Known rows, with every step that occurs:
buke-zenir-zevu-nuzar-zigo: [-19.8  12.1  32.6 -39.7 -62.5 -14.1   3.4   8.2 -17.6   1.8  -1.5 -31.6
 -27.1 -16.0 -32.2  10.3 -55.4  47.2  -2.0   5.5 -37.0 -16.2]
zenir-zevu-zigo-nuzar: [-28.6   0.6  13.9 -28.9 -67.3  -5.6  -7.2  -1.1 -21.6 -16.7  15.1   1.1
 -18.0 -41.6 -13.4 -16.4 -57.3   1.7 -14.3  -1.1 -14.2  -0.7]
buke-zenir-nuzar-zevu: [ -7.9  20.8  32.4  -7.4 -51.1  -8.0   8.2   4.0 -13.3 -15.7 -23.2 -35.3
   0.4 -14.0 -29.4 -13.5 -39.3  41.1  15.7  17.7 -30.4   5.4]
zigo-nuzar: [-11.7  12.9  10.3 -10.9 -29.3   3.2  13.6 -21.2  -3.4 -23.6  -8.8 -15.7
   6.0  -4.7   5.2  -4.1 -46.2   0.5  -3.7  17.9 -22.8 -22.4]
nuzar-zigo: [-20.4 -14.6   8.7  16.4 -22.7  -5.2  -3.1  -3.4   7.1  15.0  -8.9   1.6
   2.3   4.7 -21.4 -17.2 -13.1 -11.4  -8.3   9.8  16.8 -23.2]
buke-zenir-zevu-zigo-nuzar: [-23.3  18.9  17.7 -43.0 -80.7 -21.0   3.3 -10.3 -25.8 -18.7   5.9 -30.9
 -25.6 -14.1 -19.5  -1.4 -64.7  43.6  -1.5  20.7 -42.6  -3.3]
zevu-zigo-nuzar: [-36.2   5.5  20.6 -27.2 -58.5  13.0  22.9 -30.2  -1.1 -30.2  18.4   2.2
  -2.1 -19.3  -1.2  -0.6 -65.7 -30.9   3.7  18.7 -10.5 -18.9]
zenir-zevu-mutuz: [ 17.2   7.5 -18.8   5.9 -12.4  -7.2 -20.8  12.5 -26.5  10.6   8.7  13.0
  -3.0 -21.2  -1.8 -15.2 -22.1  10.4 -13.4  -8.5  -0.3  14.8]
zenir-zevu-zigo-buke: [-30.1  -9.5  15.6 -17.9 -59.3   9.0 -30.8   5.5 -18.9  -4.6  23.5  -0.2
 -15.3 -40.7 -28.8 -26.7 -40.9   4.8 -28.4   4.1   0.5  -1.0]
zevu-nuzar-zigo-buke: [-35.4 -13.4  58.1 -16.2 -23.7  42.2  -2.7   0.1  18.1   8.8   7.2  -9.4
   2.8 -20.3 -39.4  10.2 -53.8 -21.9 -13.0   0.2   3.9 -56.2]
buke-zenir-zevu: [ -5.6  17.0   7.6 -29.8 -52.9 -27.0  -4.4   4.9 -25.6  -2.0  -4.6 -32.5
 -25.1  -5.9 -19.3  -1.5 -31.5  58.4  -4.1  11.2 -36.5   5.9]
zenir-nuzar-zevu-mutuz: [  7.4  10.1  20.9  34.9 -14.4  16.5  -3.1  14.5  -7.5  -8.8 -20.9   4.6
  27.7 -33.8 -21.1 -34.1 -31.1 -10.9  12.9   2.2   7.9  14.0]
zenir-zevu-zigo: [-22.0  -5.7   7.3 -23.4 -53.7  -5.6 -13.5   9.6 -21.0  -5.3  18.5   8.8
 -20.9 -39.0 -15.9 -13.7 -33.7  -0.1 -12.3  -8.2  -2.3  10.8]
zigo-buke-nuzar: [-12.5 -16.0  16.2   3.5  -6.8  55.3 -29.5  -3.9  -2.4  -2.2   7.7 -28.3
  12.1  -7.4 -51.4 -25.4 -36.7  12.2 -31.2  16.5  -7.3 -44.0]
nuzar-zevu-zigo-buke-zenir: [-38.7  -8.3  43.5  -2.4 -58.5  -3.6   1.4  10.5  -1.3   2.0   3.2  -9.7
  -9.0 -31.0 -33.5 -22.0 -27.6  -0.1  19.7  21.5  -4.4 -10.3]
zigo-buke: [-14.5  -8.9  17.7   9.1 -10.6  31.7 -34.6  -8.6   4.7   1.1   8.1 -19.1
  12.1  -5.2 -26.3 -25.2 -14.7   8.9 -28.9  24.6   8.4 -22.9]
zevu-zenir: [ -8.7   3.1  27.2 -24.5  -4.5 -23.5 -12.4 -16.3  28.5   6.6  -6.6  16.7
  18.2 -16.4 -18.1  18.3 -29.6   9.7 -12.9  -5.5 -11.8  10.1]
zenir-nuzar-zigo: [-13.3  -0.5  23.6  26.0 -30.2  22.5 -11.0  -3.7   2.7 -10.6 -20.8  -4.2
  26.5 -18.2 -33.5 -36.7 -40.0 -11.3 -14.2   7.5  14.3  -6.8]
zenir-zevu-nuzar-buke: [-22.6  -7.3  26.1 -49.6 -27.9   1.9 -13.5  18.9 -10.2  -2.5   6.8  -0.7
 -11.5 -42.9 -20.9  -8.4 -43.1   7.9 -18.0 -14.4  -9.9 -18.4]
nuzar-zigo-buke-zenir: [-32.3 -11.0  25.7  11.2 -44.5   8.4 -20.9 -15.4   6.2  12.9  -6.0 -26.3
   6.5   6.7 -44.0 -29.7 -33.3  16.0 -23.9  36.6   7.7 -40.3]
buke-zenir: [ -3.6  18.3   8.2 -25.5 -33.5 -16.7  11.9  -9.6 -10.9  -6.4  -5.5 -32.1
 -12.4  12.8  -9.2   9.0 -24.0  42.1  10.2  19.8 -31.8  -3.6]
zigo-nuzar-zevu-zenir: [-23.9   9.1  41.1 -14.2 -40.9 -23.2  11.4  -6.8   8.6  -9.5 -23.2  -7.0
   8.2 -28.9 -14.1  -5.5 -52.4   9.6   7.4  11.7 -30.2 -14.5]

Rows:
[-13.9 -23.3   1.6   2.4  -8.5  27.8   6.2   3.5  -3.4   4.4  -5.1 -13.6
   0.0  -1.3 -49.6 -12.5 -43.5  -3.0  -6.4  -0.3 -11.9 -43.4]	buke-nuzar-zigo
[-13.7  -2.1  28.2 -29.9 -28.9   5.9 -11.1  25.4 -15.9   3.3   9.9  -2.1
 -22.0 -42.6 -21.8   8.3 -36.6  11.6 -12.0 -28.5 -16.1  -7.5]	zenir-zevu-nuzar
[ -5.8  12.6  15.9   8.8 -27.7  -8.1  19.6  -6.0  -7.2  -7.7 -14.9  -5.4
   9.5 -17.1   1.9 -12.8 -45.5  -4.3  16.8  17.9 -20.3 -16.5]	zigo-nuzar-zevu-mutuz
[-19.8   6.4  27.8  -1.7 -39.0 -12.2  17.3   0.3  -4.9 -12.4 -19.5 -15.6
   0.1 -19.9  -5.5 -14.2 -37.8   5.2  14.1  14.1 -24.7 -18.1]	zigo-nuzar-zevu
[-21.4   4.0  38.2 -21.0 -47.4  23.2 -31.2  -2.7 -10.9  -1.4   6.9 -42.1
  -7.3 -16.7 -44.0 -14.1 -46.9  46.1 -31.6  26.5 -21.1 -29.5]	zigo-buke-zenir-zevu-nuzar
[-15.9   4.1  25.2  -7.8 -34.0  20.4 -25.5 -16.9  -1.8  -3.3   4.8 -42.0
   3.6   3.7 -33.2 -18.4 -30.3  40.0 -24.9  39.3 -13.0 -26.0]	zigo-buke-zenir
[-39.4  -0.7  30.7 -23.5 -64.1  25.1  -6.4 -27.5   1.7 -16.6  26.1 -15.0
  -3.5 -13.3 -27.5  -9.9 -54.8  -6.8  -9.6  36.3  -2.3 -21.5]	zevu-zigo-buke-zenir
[-31.7   3.1  43.8 -70.1 -19.3  14.5  17.6  -4.7  13.8 -13.3   4.6 -14.6
   1.2 -15.4 -19.0  16.2 -56.9  -1.7   3.4  11.2 -16.4 -46.7]	zevu-nuzar-buke-zenir
[-12.6  18.9  25.0  -5.4 -54.5  -1.1   3.7 -11.2  -7.5 -14.1 -21.3 -34.0
   6.3  -0.4 -32.8 -17.1 -51.0  34.4   0.1  26.9 -20.9  -8.2]	buke-zenir-nuzar-zigo
[-29.9  -9.6  48.3 -19.9 -18.4  25.5  14.1   6.8  16.0   8.6   5.0   0.0
  -4.0 -17.6 -26.7  23.0 -46.7 -26.6   3.3 -12.0   0.2 -45.2]	zevu-nuzar-zigo
[-11.5 -17.9  25.8 -10.0  -5.4   6.5   5.6  17.8   3.2   5.8 -13.0  -6.3
   1.2 -28.6 -53.8  -2.2 -37.8  12.3  11.1 -12.8 -29.3 -19.5]	buke-nuzar-zevu-zenir
[-27.2  14.0  13.0 -50.2 -43.4 -13.8  17.2 -34.0   1.7 -34.9 -14.5 -26.6
  11.7   3.4  -1.3 -22.8 -64.6  17.8  -7.4  45.4 -27.8 -38.7]	zigo-nuzar-buke-zenir
[ -7.0   3.6  31.5  25.6 -24.2  11.6  -5.3  19.7  -4.2 -12.3 -25.7  -4.1
  19.7 -39.6 -27.6 -35.9 -22.8   0.7   9.9  -2.5   1.2  11.8]	zenir-nuzar-zevu
[-18.0   5.3  37.5 -32.7 -13.7  -8.0 -20.3 -21.8  32.0 -14.7 -18.3  15.0
  42.3 -31.9 -31.6 -15.1 -56.2   4.6 -23.7   9.1  -1.6   4.2]	zevu-zenir-nuzar-buke
[-19.0  14.6  14.1 -39.3 -71.5 -21.2   1.5  -3.9 -23.8 -10.4   8.2 -24.5
 -28.0 -12.8 -21.0  -0.6 -47.8  43.9  -0.4  15.4 -33.6   4.6]	buke-zenir-zevu-zigo
[-30.7 -20.5  21.0  21.2 -29.5  14.9 -26.3  -9.2  11.0  16.4  -3.2 -10.8
  10.8   0.9 -40.3 -33.9 -22.7  -4.7 -27.4  27.0  23.2 -38.8]	nuzar-zigo-buke
[  8.8   1.7   6.9  28.6   0.1 -15.0   6.2  21.3  -6.7  20.0  -9.2  15.5
   6.3 -18.4  -2.9 -11.6   0.4  -8.6  31.3   2.0   4.9   7.3]	nuzar-zevu-mutuz
[-22.2  -0.8  49.9  -3.6 -29.6   4.1 -31.8 -20.4  31.0   0.7 -16.3   7.6
  41.0 -31.2 -52.9 -16.3 -60.0   4.9 -33.1   8.4   1.9  -3.8]	zevu-zenir-nuzar-zigo-buke
[-29.2  -4.9  40.4 -56.2  -1.9  23.4  13.2  -1.1  19.7 -10.7   8.5   1.0
   6.7 -21.4 -13.0  10.2 -46.4 -22.6  -0.1   0.7  -1.2 -44.1]	zevu-nuzar-buke
[-22.1 -19.6  35.6   1.7 -14.5  37.4 -30.7   4.3   5.7   6.4  -1.9 -24.0
  14.3 -24.3 -63.3 -26.8 -40.3  18.2 -22.8  13.3 -12.9 -38.0]	zigo-buke-nuzar-zevu-zenir
[-27.5   5.8   7.7 -38.1 -26.1  -2.5  11.1 -30.5   6.0 -31.1 -10.8 -12.6
  17.3  -3.7   4.0 -26.9 -55.3  -3.0 -11.6  35.8 -14.2 -37.2]	zigo-nuzar-buke
[-12.4   2.1  14.4 -11.7 -12.2  20.8 -12.6  -8.7   6.2 -30.3 -18.7  -3.2
  35.9 -21.9 -19.5 -48.0 -41.3  -8.1 -15.6  19.7  12.7  -6.9]	zenir-nuzar-buke
[-23.1   1.3   1.0 -60.4 -34.8 -27.9  -6.3  -9.9  -5.4 -13.7  -6.8 -18.4
  -0.7  -1.4 -15.7 -33.9 -33.2  35.7 -13.9  35.5 -11.8 -17.2]	nuzar-buke-zenir-zevu
[-19.1  -5.7  41.6  -2.6 -17.5 -36.4  -3.4  18.1  15.5  19.6 -19.0  11.8
   4.2 -33.8 -26.6  -0.7  -8.0  11.0  16.7  -6.1 -10.7  11.0]	nuzar-zevu-zenir
[ -7.6   9.0  39.6 -14.5 -15.7  -3.7 -17.6 -14.7  24.5  -9.4 -15.7  14.2
  35.3 -31.7 -32.5   0.8 -50.7   7.8 -18.5  -4.9 -10.2  15.4]	zevu-zenir-nuzar
[-18.2  17.9   3.7 -46.3 -45.9 -13.4   7.6 -30.9  -8.5 -30.8 -10.1 -20.9
  12.1  -4.6   0.0 -27.1 -74.5  19.7 -11.6  44.4 -26.2 -33.4]	zigo-nuzar-buke-zenir-zevu-mutuz
